Each row comes from the steps of one walk. Every step used is in the known rows, and no mark comes twice. Write the walk behind each row, first mark first.
In the rows, 128 means zero.
Known rows:
F, T, H: [122 139 118 123 172 129 166 165 133 154 125 139 130 132 127 160 150 133
 128 121 153 135 123 126 119 117 123 136 105 126 112 144 141 117 126 123
  85 133 130 140 135 100 153  87  78 135 133 138 114 144 115 139 104 126
 137 137 126]
N, H, P: [122 148 132 117 128 135 128 142 130 146 123 141 109 137 129 135 121 115
 139 129 135 129 138 141 128 115 129 108  81 116 139 115 141 140 158 116
 108 130 137 148 124 107 110 103 137 119 154 126 129 117 126 120 129 137
 140 126 131]
C, F, T, H, N: [125 149 121 118 156 118 172 150 141 147 126 133 119 123 114 149 131 128
 139 127 130  77 126 106 132 111 116 136 122 118 122 145 137 135 132 119
  93 127 134 148 145 117 141   4  79 114 122 112 110 155 144 136 128 117
 123 135 119]
P, R, M: [127 149  95 133 116 128 115 116 118 154 131 126 124 145 131 123 123 128
 128 131  91 151  94 128 136 140 133 142 121 134 128 136 129 119 135 143
 109 125 124 124 129 129 128 115 128 151 114 123 141 126 133 122  95 140
 136 123 120]
C, F: [118 125 133 115 150 115 133 142 126 146 127 138 131 118 128 125 143 109
 136 134 120 100  82 122 132 132 129 135 121 131 118 128 111 136 142 131
 132 119 138 138 127 150 122 112 119 116 124 118 128 135 125 116 133 125
 122 123 118]
R, P, H, N, U: [127 132 130 117 115 110 136 114 145 121 135 132 116 126 125 133  67 124
 119 133 126  89 169 114 131 137 126 124 138 129 147 143 116 128 149 136
 100 134 138 131 125 143 115  55 109 144 120 100 134 135 118 127 137  92
 115 108 135]
R, M, N, H, P, Y: [110 138 118 122 132 121 115 147 117 152 124 126 101 142 121 150  89 112
 138 143 105 153 122 161 116 104 133 125 101 118 127 135 139 120 155 119
 124 126 122 148 131 119 108  81 141 140 149 126 140 107 135 110 122 136
 150 128 133]
M, U: [112 122 128 136 111 121 127 112 119 134 122 128 100 115 125 114 103 117
 129 132 128 131 115 114 137 125 123 134 135 126 121 119  93 107 125 143
 116 124 133 130 124 149 119 155 145 131 117 129 128 132 122 122 130 109
 121 119 142]
N, M, T, H, P, R: [118 156 105 128 107 127 138 160 137 165 128 132 121 132 124 179 102  98
 140 124  84 138 118 126 142 110 135 120  96 131 118 141 143 139 149 122
 104 132 134 131 126  95 125  76  97 139 131 127 125 116 145 107  84 130
 135 124 138]
C, F, T, H: [117 140 121 115 189 127 167 169 131 164 126 143 131 127 126 156 158 124
 137 124 149 119  98 123 122 118 122 142 101 126 109 143 134 124 133 125
  85 127 137 144 133 111 151  75  74 130 128 139 113 149 112 132 107 125
 135 134 120]
F, T, H, P: [116 159 127 121 158 139 162 162 137 164 128 147 111 139 126 138 130 117
 140 117 142 133 133 135 128 108 120 123  95 118 129 141 147 135 148 114
  98 129 141 146 135  85 138  98  86 126 157 149 115 136 122 127 103 129
 140 132 135]
C, F, T, H, N, M: [126 143 116 109 156 100 139 162 135 137 132 123 130 102 123 155 133 105
 137 127 145 106 134 130 126 115 121 137 110 128 122 129 138 126 137 118
  82 134 138 154 133 119 138  11 109 116 102 107 119 140 142 133 137  90
 136 123 112]
H, P, R: [121 155 117 135 100 125 131 139 137 147 128 127 118 138 124 160 101 105
 136 124  77 133 112 128 142 112 137 120 109 129 130 139 132 139 148 121
 123 131 135 130 124 108 114 100 104 135 136 126 133 111 145 105  97 140
 128 124 137]
T, H: [120 133 118 121 159 132 158 162 129 157 123 136 132 132 127 156 157 130
 122 127 137 127 134 127 119 122 122 120 113 122 121 132 136 126 131 128
 102 126 132 127 135 110 147 110  93 130 131 137 111 139 109 128 108 132
 134 131 123]
T, H, P, R, M, U: [107 147 101 134 113 122 130 121 115 166 122 135  95 134 125 120 109 113
 127 132 104 145  94 118 141 127 124 139 119 123 125 126  98 105 137 150
  91 121 135 132 126 133 124 147 134 145 115 136 132 132 119 115  96 124
 131 116 139]
F, T, H, N, M: [131 143 113 114 149 101 138 159 135 131 133 120 130 104 123 152 128 109
 138 124 146 116 146 130 126 115 121 133 112 129 124 128 141 122 132 117
  78 136 136 151 136 114 141  18 111 120 100 110 120 138 143 137 138  90
 139 124 116]
T, H, N, U: [128 131 125 119 147 106 147 129 142 135 127 137 121 120 124 136  84 127
 121 128 138  97 163 109 121 128 124 122 137 130 140 139 127 128 139 130
  95 133 151 133 126 140 136  55  93 125 123 107 120 141 128 121 137  88
 117 118 130]
R, P, H, N: [126 150 127 121 109 131 144 125 145 130 136 119 112 138 115 143 102 130
 125 134 106  71 158 121 139 130 120 123 131 114 143 143 124 143 142 131
 101 126 112 135 144 118 110  18 109 141 123 105 127 140 129 135 127 127
 122 119 129]
M, T, H, N: [131 144 110 123 129 134 165 145 139 155 125 130 118 124 111 153 114 128
 141 127 118  82 152 101 133 111 121 123 126 117 125 143 146 142 126 125
 103 125 124 136 150 110 138  20  91 116 123 116 113 150 157 129 123 118
 123 134 133]
Y, P: [122 122 132 127 128 127 120 145 141 147 131 126 124 131 135 147 118 135
 155 106 119 108  96 117 119 125 117 130 135 143 134 136 138 143 134 124
 131 125 140 124 129 118 125 122 139 132 144 121 113 142 129 105 112 150
 134 111 138]
M, N, H, P: [118 146 132 121 118 131 122 133 130 154 121 130 107 128 122 130 106 116
 132 138 136 124 143 139 131 108 130 108  86 111 135 117 142 144 153 110
 112 130 131 150 132 117 105  97 144 118 149 129 126 116 138 127 117 138
 136 122 132]
Y, P, H, N: [130 145 128 118 105 122 135 136 153 128 134 115 112 133 116 156  97 131
 142 121 106  69 144 118 127 127 118 122 145 132 138 143 132 146 141 126
 109 124 122 137 145 121 110  25 121 132 117 103 118 144 132 120 126 139
 117 108 131]
M, T, H, P: [119 151 120 120 133 151 156 163 134 174 127 150 112 138 123 144 121 112
 145 123 129 129 145 127 133 110 125 115 100 118 127 137 149 142 152 120
 112 125 138 136 138  87 131 106  99 125 155 148 115 135 134 118  97 133
 134 132 146]
C, F, T, H, P: [111 156 129 116 168 136 163 166 136 170 128 148 110 137 125 139 137 114
 143 120 140 122 120 133 129 110 122 126  91 118 126 140 139 137 154 116
 100 127 147 151 135  94 135  98  86 121 154 147 115 138 121 122 104 131
 139 130 133]
F, C: [143 126 122 123 143 113 112 109 123 140 129 128 129 135 117 120 105 141
 120 132 130 111 126 135 132 127 126 133 140 116 111 131 150 112 130 137
 118 129 124 132 118 124 112 138 129 129 157 150 129 156 148 138 153 123
 133 139 124]
Y, P, R, M, T, H: [119 139  91 124 131 150 148 163 129 191 126 140 130 139 127 170 128 126
 145 119 113 141 111 111 127 125 126 130 113 133 111 145 150 131 134 136
  97 123 129 120 140  98 148  94 100 146 130 131 113 145 129 112  80 143
 137 127 139]

Which walk is each row?
[117 155 111 119 137 154 149 157 131 178 126 149 110 143 124 132 123 114
 144 123 125 137 144 129 133 116 124 119  96 118 128 137 147 139 152 125
 110 124 137 137 140  86 134 107 100 129 148 148 119 136 130 119  93 134
 138 131 141]	R, M, T, H, P
[128 144 119 112 121 108 119 143 138 125 138 112 123 116 125 150 109 109
 130 131 127 106 158 134 135 128 123 127 121 127 136 127 128 130 142 126
  88 134 124 144 135 120 118  23 136 137 100 100 131 130 131 135 141  97
 134 113 119]	R, P, H, N, M
[131 128 130 121 126 104 135 112 139 119 129 133 120 118 125 118  71 126
 123 130 134 100 154 110 124 131 128 125 142 132 141 136 122 126 138 129
 107 135 147 132 122 147 127  63 109 123 123 105 130 135 137 124 148  83
 116 117 133]	H, N, U
[122 138 116 136 102 119 122 142 140 151 129 119 128 134 129 178  98 120
 143 113  74 120  80 115 131 120 129 128 126 147 127 145 136 139 135 124
 125 131 134 120 123 120 122 102 121 144 134 113 123 121 139  97  92 150
 131 110 138]	Y, P, R
[114 130 122 122 105 103 114 131 132 132 129 117  99 105 124 142  91 105
 141 128 127 115 125 119 133 124 119 134 134 135 127 119 101 113 134 138
  90 127 135 140 128 140 112  82 164 133 100 107 126 136 123 117 133  94
 124 102 140]	Y, P, H, N, M, U
[124 112 130 131 121 106 118 105 136 133 127 124 125 106 124 118  58 125
 113 141 143 124 157 113 127 130 133 124 139 134 131 135 123 123 132 120
 125 136 139 130 124 161 115 117 133 129 119 113 130 125 135 136 120  93
 117 106 136]	M, N, U
[108 139 115 121 139 128 136 177 121 160 129 134 108 138 121 174  98 102
 149 131 107 156 127 153 117 101 130 127 108 126 118 144 143 118 154 121
 122 126 133 142 131  91 124  84 111 140 149 134 132 114 134 101 118 119
 149 133 145]	N, M, T, H, P, Y
[113 159 113 128 128 122 153 160 138 169 127 136 119 138 125 173 117 101
 137 123  86 123  92 125 139 108 132 129  97 129 119 149 133 139 155 119
 105 130 140 142 126 107 124  72  79 136 139 129 124 120 137 110  82 137
 133 126 131]	C, F, T, H, P, R
[127 147  90 127  87 159 115 125 121 174 126 139 121 141 124 143  92 112
 154 133  98 155 115 114 138 127 138 135 101 133 113 139 150 130 140 136
 110 128 112 126 132 112 120  96 135 144 126 123 142 130 153 117  92 135
 138 134 144]	N, H, P, R, M, T
[113 134 117 125 118 101 129 132 123 137 125 124 103 101 122 136 108 105
 130 134 135 122 132 114 137 116 119 133 127 125 123 113 102 109 129 137
  86 129 137 142 128 142 127  84 147 125 100 114 123 138 129 125 139  85
 128 114 135]	T, H, N, M, U
[114 130 121 127 109  99 121 124 123 127 125 122 100 102 122 128  99 104
 133 131 131 122 131 116 137 118 121 135 134 128 123 113 102 108 127 137
  90 130 134 142 125 146 120  97 159 123 100 113 128 135 136 123 148  82
 124 113 136]	H, N, M, U
[117 150 116 116 137 144 149 168 133 171 129 146 115 132 124 146 121 105
 144 119 134 135 151 131 132 111 125 115  96 120 124 134 149 138 152 118
 105 126 141 139 137  85 133  98 102 124 145 142 116 132 133 116 101 122
 139 130 143]	N, M, T, H, P
[119 130 115 132 112 108 113 103 133 152 130 128 118 119 125 110  49 122
 114 143 125 133 143 119 132 129 135 127 130 133 136 140 126 124 144 125
 115 135 144 129 124 155 114 100 130 142 121 118 136 122 138 128 100 100
 122 102 134]	H, P, R, M, N, U
[109 141 110 122 137 136 136 168 118 169 128 140 105 150 122 156 102 111
 143 131 100 153 122 153 118 107 128 129 109 123 119 149 143 120 152 128
 123 122 131 138 135  93 125  99 106 145 156 140 132 119 136 102 106 131
 148 135 143]	R, M, T, H, P, Y
[128 147  90 131  88 158 120 121 125 173 131 138 121 142 123 136  93 112
 153 131  93 152 118 113 142 129 138 140 116 134 113 146 147 129 136 137
 121 126 117 121 134 111 124 104 127 146 122 132 141 131 156 117  85 134
 133 131 147]	H, P, R, M, T
[110 124 124 132 137 132 133 142 117 143 133 125 113 144 127 157 104 123
 126 138  97 137 116 149 124 113 128 135 118 115 131 149 124 116 141 135
 128 127 119 130 125 113 120  93 122 158 162 122 141 117 130 114 129 127
 150 133 138]	R, P, Y
[130 153  97 126 119 133 159 140 137 165 126 130 119 132 111 159 110 126
 140 127 102  89 142 101 138 115 122 129 124 119 124 144 148 139 130 128
  98 125 119 134 149 113 138  10  87 127 120 113 117 149 157 125 107 126
 126 133 130]	P, R, M, T, H, N
[131 138 119 116 129 102 118 139 135 120 132 116 128 105 124 139 117 109
 135 128 133 113 150 131 130 120 124 130 124 129 132 120 140 131 131 121
  98 135 135 145 132 126 128  32 135 116 101 106 128 130 146 135 150  89
 134 121 120]	H, N, M
[115 144 100 139 116 126 121 120 125 178 127 114 116 124 115 125  90 126
 122 148 108 135 123 122 140 117 131 129 117 116 124 139 141 135 135 116
 116 128 121 137 146 131 120 101 127 139 117 135 126 126 151 141  77 141
 129 112 124]	T, H, P, R, M, N
[129 140 113 113 145 104 133 156 135 134 130 119 130 106 124 154 131 109
 129 128 139 111 156 130 127 117 121 124 115 127 130 123 139 126 135 121
  85 133 134 146 134 120 139  26 118 118 101 108 119 134 140 131 143  91
 137 121 117]	T, H, N, M
[112 143 105 133  96 119 116 111 112 159 121 132  94 131 128 115 100 113
 132 136 107 148  96 120 139 127 128 135 111 124 125 119  99 105 139 150
  90 124 129 136 119 145 113 142 159 144 116 124 140 125 121 115 109 123
 133 116 137]	N, H, P, R, M, U
[129 134 112 118 133 116 146 125 137 147 127 143 121 124 124 129  80 126
 127 128 135 106 159 103 125 132 126 129 132 132 135 142 135 126 139 136
  94 132 146 131 128 137 139  57  99 130 122 109 126 147 134 124 128  88
 121 119 136]	R, M, T, H, N, U
[105 140 125 120 159 123 149 176 124 158 127 137 104 145 122 165 111 107
 141 132 109 140 104 155 116  99 127 135 106 124 119 151 134 118 154 119
 122 124 138 150 130 101 125  77  95 136 155 139 130 121 127 103 116 126
 147 135 137]	C, F, T, H, P, Y
[129 140 119 111 115 104 113 151 142 123 136 111 125 111 125 160 109 110
 139 123 127 103 147 136 123 126 121 128 125 138 131 127 135 134 141 121
  93 133 131 144 131 124 119  23 142 130  96 101 125 134 129 126 137 103
 131 106 122]	Y, P, H, N, M
[124 136  95 120 146 150 152 156 123 180 125 143 130 138 124 152 141 127
 138 129 133 141 129 117 127 130 125 130 111 125 112 139 148 123 130 138
  97 123 121 123 141 103 151  99  98 140 127 139 120 145 128 129  94 132
 138 135 135]	R, M, T, H
[119 153 115 133  97 120 123 138 135 154 123 122 116 131 122 167  92 106
 129 136  86 133 118 130 139 108 137 114  93 125 129 131 138 145 150 114
 112 134 130 139 123 118 104  82 122 134 135 119 131 105 149 114  95 144
 133 121 132]	M, N, H, P, R
[125 143  88 123 131 149 149 156 123 183 124 141 129 139 125 168 133 124
 140 128 113 146 123 113 131 124 129 130 111 128 111 145 146 127 131 139
  99 124 124 122 140 103 145  92  96 144 124 136 121 142 132 123  82 135
 135 133 135]	P, R, M, T, H
[118 156 110 133 116 128 145 156 136 162 126 133 119 140 125 171 115 109
 129 123  84 134 113 128 138 109 131 119 103 127 126 142 136 140 148 120
 110 130 134 132 129 100 126  95  89 138 137 129 123 115 138 105  86 143
 132 124 135]	T, H, P, R
[121 160  93 129 126 133 130 135 124 170 129 135 118 153 130 130 128 124
 132 128  93 148  99 137 134 132 129 133 107 127 131 139 136 126 147 139
 103 124 131 130 132 112 131 111 116 148 126 135 136 128 132 116  85 145
 142 123 123]	T, H, P, R, M
[120 132 131 117 107 131 118 153 147 129 136 120 123 145 131 165 110 127
 142 118 112 112 123 136 120 140 122 123 135 147 130 140 123 140 147 131
 119 125 126 126 134 119 105 109 136 156 122 122 122 132  91 113 101 153
 123  98 137]	Y, P, H
[112 138 128 126 131 123 128 155 121 138 130 129 102 143 123 156  93 110
 140 131  98 151 123 158 119 106 130 127 120 125 127 144 134 120 151 122
 139 126 133 140 127 106 114 107 120 138 154 135 136 110 133 104 124 129
 140 132 142]	H, P, Y
